Every row comes from one small tree of marks. The marks that hang from a mark follow it in brackets, in the order of their numbers. Every link used is in the known rows. Which tree was each row made from?
Known rows
j_98(j_766 j_891): [-13.6  -5.3  -2.7  -7.3 -11.0   5.3 -39.3  16.3  22.1  -2.2   6.9  -1.1
 -10.8 -11.7   2.4  34.0  -6.9   0.1  -2.9  22.6]
j_393(j_766(j_98)): [ 20.7   0.9  12.9  -0.9 -17.2   2.8   9.7  -0.1  -8.0   7.6  -8.1 -17.6
 -13.5 -23.0  -3.1  -4.6  -5.5 -22.6 -18.4  15.7]
j_891(j_98(j_506 j_766(j_393(j_918)))): [  4.9  29.0   2.0   8.1   3.2 -14.8 -22.6  15.2  -1.6  19.7 -54.8   9.3
  13.1  20.3  10.8   2.8 -16.8 -17.6 -16.9  32.3]
j_393(j_506(j_98) j_766 j_918): [-11.6  22.0  38.7 -33.9  -1.9   1.8   7.5  26.3  -4.7  24.1 -75.7   2.9
  -5.1  13.5   3.1  34.0 -27.9  -8.6 -39.6  45.5]
j_766(j_98 j_393): [ 53.7  -7.3  -3.9  31.6 -11.1   1.5   5.2 -24.7 -14.5  -1.1  -9.0   1.3
 -13.9   0.1  12.2 -22.8  -7.5 -10.6   0.4   0.3]
j_918(j_393(j_506)): [ 15.6 -16.5  -6.0   9.9  18.7 -12.7  -8.8 -13.0   4.0  12.9 -39.4   3.0
 -24.7   4.7   8.8  15.3  -4.5  23.8 -18.0   7.8]
j_98(j_506 j_766): [-16.0  12.5 -16.1  -6.2   3.8  -5.8 -15.2  24.2  23.8  22.5 -12.0   7.8
  -9.3  14.3  -7.0  15.6 -17.4   3.7 -12.4  20.7]
j_506(j_98(j_766(j_393(j_855)) j_891)): [ 22.8  -1.4 -28.3  -4.6 -39.2   0.3 -19.8   5.1  14.7 -22.7 -32.8  20.9
  -9.1  -5.1  27.8  37.2 -22.4  -5.6 -13.7  32.9]
j_891(j_98(j_766(j_393))): [ 18.8   5.3   2.0  21.2  -7.7  -2.6 -13.5  -0.9  -9.2 -12.8 -30.3   4.0
  32.9   0.1  19.2  -2.3  10.3  -0.5   5.1  18.7]
j_506(j_98(j_766(j_393))): [ 23.0   4.8  -5.5  11.6  -4.5   1.4  -4.7  16.3   5.7  -1.9 -39.1  20.9
  20.9  14.9  14.7  12.0  -7.0   9.7  -0.7  24.2]
j_99(j_506(j_98(j_766 j_891))): [  5.3   9.8  -3.6  -4.6  -9.3   1.3 -15.0  43.5  -8.2  -4.8 -22.1  27.7
  -0.5  16.9  -2.3  47.1 -12.3  21.8   1.8  52.6]
j_506(j_98(j_766)): [  0.7   8.9  -0.2 -12.9  -6.8  -0.6  -3.9  30.0  10.6  -4.3 -35.1  14.6
  22.9   4.3  -2.6  25.5   1.4  16.1   3.8  30.0]
j_98(j_766(j_393(j_506 j_855)) j_891): [  2.7 -12.2  -9.8   0.7 -32.2   5.1 -21.9 -19.8  23.7  -5.1 -25.7   8.4
 -34.9  -6.3  32.0  44.5 -47.2  -3.3 -31.1  20.2]
j_918(j_393(j_506(j_98) j_766 j_855)): [ 18.7  -2.9 -15.7 -22.8 -17.5 -15.0  14.8  -0.8   4.6  -2.0 -79.4   7.1
 -22.9 -11.3  18.0  35.2 -16.3   5.5 -46.3  32.8]
j_506(j_98(j_766(j_393(j_855 j_918)))): [  4.6  11.6   1.3 -20.0 -29.2  -8.2   8.3  16.5  10.5 -14.4 -68.3  19.9
   6.3   0.6  17.7  32.5 -33.1 -13.4 -18.0  12.8]
j_918(j_393(j_766 j_855)): [  0.3 -10.1 -19.8 -15.8 -20.2 -13.9   9.4  -3.0   8.8 -10.3 -29.1 -12.3
 -26.6 -35.6  14.2  17.6  -5.9 -12.3 -36.0  -3.1]
j_918(j_393(j_506 j_766(j_98) j_855)): [ 33.0 -17.7  -8.0  -7.4 -26.3 -14.5  16.9 -23.9   0.8   0.9 -56.1 -10.8
 -49.1 -34.3  12.5  18.9 -23.6  -7.0 -44.0  15.2]
j_393(j_766(j_98(j_506)) j_855 j_918): [  3.3  20.7  -5.3 -27.4 -35.4 -13.9  15.3   3.1   2.8  22.3 -44.0  -9.2
 -44.6 -18.5  -3.1  11.1 -44.0 -46.0 -47.0  19.4]
j_393(j_506): [ -0.2  -1.3  10.2  -0.8   5.7   3.8   3.5 -10.1   1.3  13.1 -21.9   5.1
 -11.6  12.7   4.7  12.0 -16.9  11.5 -13.4  10.9]
j_99(j_469 j_506(j_98(j_766 j_891))): [  1.7  14.1   1.2 -18.0   2.0   2.6 -21.2  34.6 -20.6 -10.9 -41.9  22.9
  -4.5  16.4   2.4  40.5 -17.1  23.5   4.3  43.9]
j_891(j_98(j_766)): [ -3.3   8.5   6.9  -2.2  -9.0  -6.6 -14.5  12.5  -3.5 -15.6 -27.2   0.6
  35.1 -10.2   1.9   9.3  15.4   3.6   9.5  26.1]
j_891(j_98): [ 16.4   8.9  -1.7   3.1  -5.4  -7.3  -4.3  -7.0 -19.9 -11.7 -18.5  -0.9
  25.7  -3.0   4.8  -8.5  20.0  -4.2   9.0  19.6]

Which tree is each row?
[ 34.6  -2.1 -42.7  -2.2 -22.8 -23.3   7.7 -12.0   7.8  14.6 -39.1  -6.4
 -53.7 -24.1   5.7   4.8 -15.7 -21.1 -44.7  15.8]	j_918(j_393(j_766(j_98(j_506)) j_855))
[ -9.0  -0.8  27.1   0.9  -3.5   6.3 -36.3   6.5  17.3  18.8 -38.9   4.9
 -28.3  10.6  23.4  43.9 -45.4  -5.2 -30.2  29.2]	j_98(j_766(j_393(j_506 j_918)) j_891)
[-14.1   7.3  23.2   2.7   0.5  -1.7  -9.4  16.5   9.7   7.4 -32.3   1.6
   1.5   4.6  10.4  15.2 -24.9 -10.2 -12.1  -1.3]	j_98(j_766(j_393(j_918)))
[  2.1  -6.5  11.5  17.1   0.2   5.8  -5.0  -4.6  13.1  11.7 -34.6   8.1
  -4.6  15.1  19.3  17.9 -29.8  12.9 -17.2  12.4]	j_98(j_766(j_393(j_506)))
[  1.1   7.4  29.8 -32.3 -36.1  -2.9  24.6 -10.6  -4.0   6.9 -60.0 -14.8
 -39.1 -27.9   2.9  28.6 -48.8 -32.5 -45.0  16.8]	j_393(j_506 j_766(j_98) j_855 j_918)
[ 36.9  -5.9  -6.9   2.1 -41.5  -8.2 -12.6 -25.4  -5.4 -11.4 -21.0   1.0
 -46.4 -19.7  21.1  12.3 -34.8 -38.1 -19.6   6.6]	j_766(j_98(j_891) j_393(j_855 j_918))
[  1.6  14.0   5.9  -3.9  -2.6   0.4  15.9  44.2 -12.2  -6.7 -36.8  26.9
  18.2  22.0  -7.9  31.0  -9.6  27.6   6.2  34.5]	j_99(j_506(j_98(j_766)))
[ 39.4   0.1 -27.6  11.8   3.6 -17.8  -5.7   2.8   2.9  33.6 -30.9  -9.4
 -43.6  -8.0  -0.6  -6.5  -3.8 -12.3 -36.9  26.0]	j_918(j_393(j_766(j_98(j_506))))
[-12.6   4.6  35.6   1.0   5.1   2.5  -7.4   7.0  10.8  17.9 -55.4   5.3
  -9.0  15.4  14.0  27.8 -43.0   1.6 -24.9  10.4]	j_98(j_766(j_393(j_506 j_918)))
[-10.1   6.8 -24.3  -4.0  -2.6  -0.6 -45.4  22.3  30.0  24.5   5.7   5.4
 -28.2   9.8   1.0  30.3 -20.0  -2.6 -15.6  39.8]	j_98(j_506 j_766 j_891)
[ 56.3  -2.7 -51.5  18.0 -36.8 -10.8 -17.2 -33.3   3.1   9.3  -4.7  11.1
 -58.7  -0.8  24.8  -3.2 -38.1 -28.9 -26.1  22.3]	j_766(j_98(j_506 j_891) j_393(j_855))
[ -0.3 -13.8  -9.6 -14.9 -15.7 -10.7  11.0 -14.4   8.9   2.1 -54.3  -8.0
 -38.5 -24.1  18.2  31.1 -22.0   0.9 -52.2   7.8]	j_918(j_393(j_506 j_766 j_855))
[  6.3   1.5 -46.1   4.2 -29.5  -4.7 -30.7  -3.8  28.4   7.7  -8.8  13.9
 -38.8   3.1  25.5  26.4 -40.3 -17.1 -29.7  21.5]	j_98(j_506 j_766(j_393(j_855)) j_891)
[  6.5  -9.7  -7.6  17.3  -9.6   6.9 -39.4   5.0  19.2  -0.9   3.4   4.7
 -12.3  -2.0  21.6  23.7 -13.3  -3.1  -7.7  17.3]	j_98(j_766(j_393) j_891)
[ 21.8  16.4 -20.9  22.4  -0.9 -10.1 -21.7   4.4  -1.6  13.0 -33.5  11.8
  15.9  22.5  16.1  -5.2  -2.6  -3.3  -8.8  33.6]	j_891(j_98(j_506 j_766(j_393)))
[ -1.9  18.1   8.9 -18.4   8.1  -0.8   7.6  34.1 -25.3 -11.1 -56.9  24.2
  12.2  19.2  -5.7  25.2 -15.3  29.6   7.7  26.9]	j_99(j_469 j_506(j_98(j_766)))
[  5.9   9.3  15.0 -17.2  -2.5   5.6  10.9  15.7  -1.8  20.5 -54.9   5.7
  -1.3  10.7   8.0  21.8 -15.6   3.9 -33.1  46.6]	j_393(j_506(j_98) j_766)
[ -6.2  12.2  -8.6   6.6   0.3  -3.2 -48.5  21.9  22.8  33.3 -21.3   9.6
 -33.5  20.3  14.1  29.1 -40.3 -20.2 -28.7  30.8]	j_98(j_506 j_766(j_393(j_918)) j_891)
[ 23.2   0.3  -6.2  -7.5  -5.0   1.6 -23.3   3.1   2.8  10.6 -34.2  19.1
 -17.5  20.9  11.7  32.2 -13.2  12.5 -13.8  54.9]	j_393(j_506(j_98(j_891)))
[  3.0 -12.5   7.4  -1.2  12.4  -6.2  -3.1  -0.9   6.0  19.7 -45.1  -9.8
 -27.5  -8.2  11.7  20.4 -10.1   8.1 -41.6  16.9]	j_918(j_393(j_506 j_766))
[ 34.9 -14.6  -3.7   9.3  -3.0 -11.5   1.7  -2.8  -6.6   5.6 -27.7 -19.1
 -25.3 -28.9   3.4  -2.1   8.3  -9.4 -20.5  11.2]	j_918(j_393(j_766(j_98)))
[ 23.6  -6.4   3.6  -0.2 -23.3   5.8 -20.1   0.3  -2.4   6.2   6.4 -16.8
 -32.7 -25.8   3.7  10.7  -6.5 -26.2 -20.8  33.8]	j_393(j_766(j_98(j_891)))
[ 21.4  11.7   5.0 -13.3 -21.9  -8.1  19.6 -10.5  -5.1   0.0 -83.1  24.0
 -13.0  19.0  27.3  25.2 -45.0  -8.9 -33.4  19.3]	j_766(j_393(j_506(j_98) j_855 j_918))
[ 39.1 -23.2  -0.3   7.8  -6.7  -6.6 -27.8 -13.2   1.0  18.3 -33.3 -13.8
 -57.7 -22.4  14.3  26.1 -11.9  -3.5 -39.1  40.6]	j_918(j_393(j_506 j_766(j_98(j_891))))
[ 24.6  13.5  20.7   1.1   5.5  -3.8   4.1   2.4 -11.1  19.5 -74.8  22.1
  -2.1  34.7  18.0  14.0 -32.3   1.3 -20.9  29.6]	j_766(j_393(j_506(j_98) j_918))
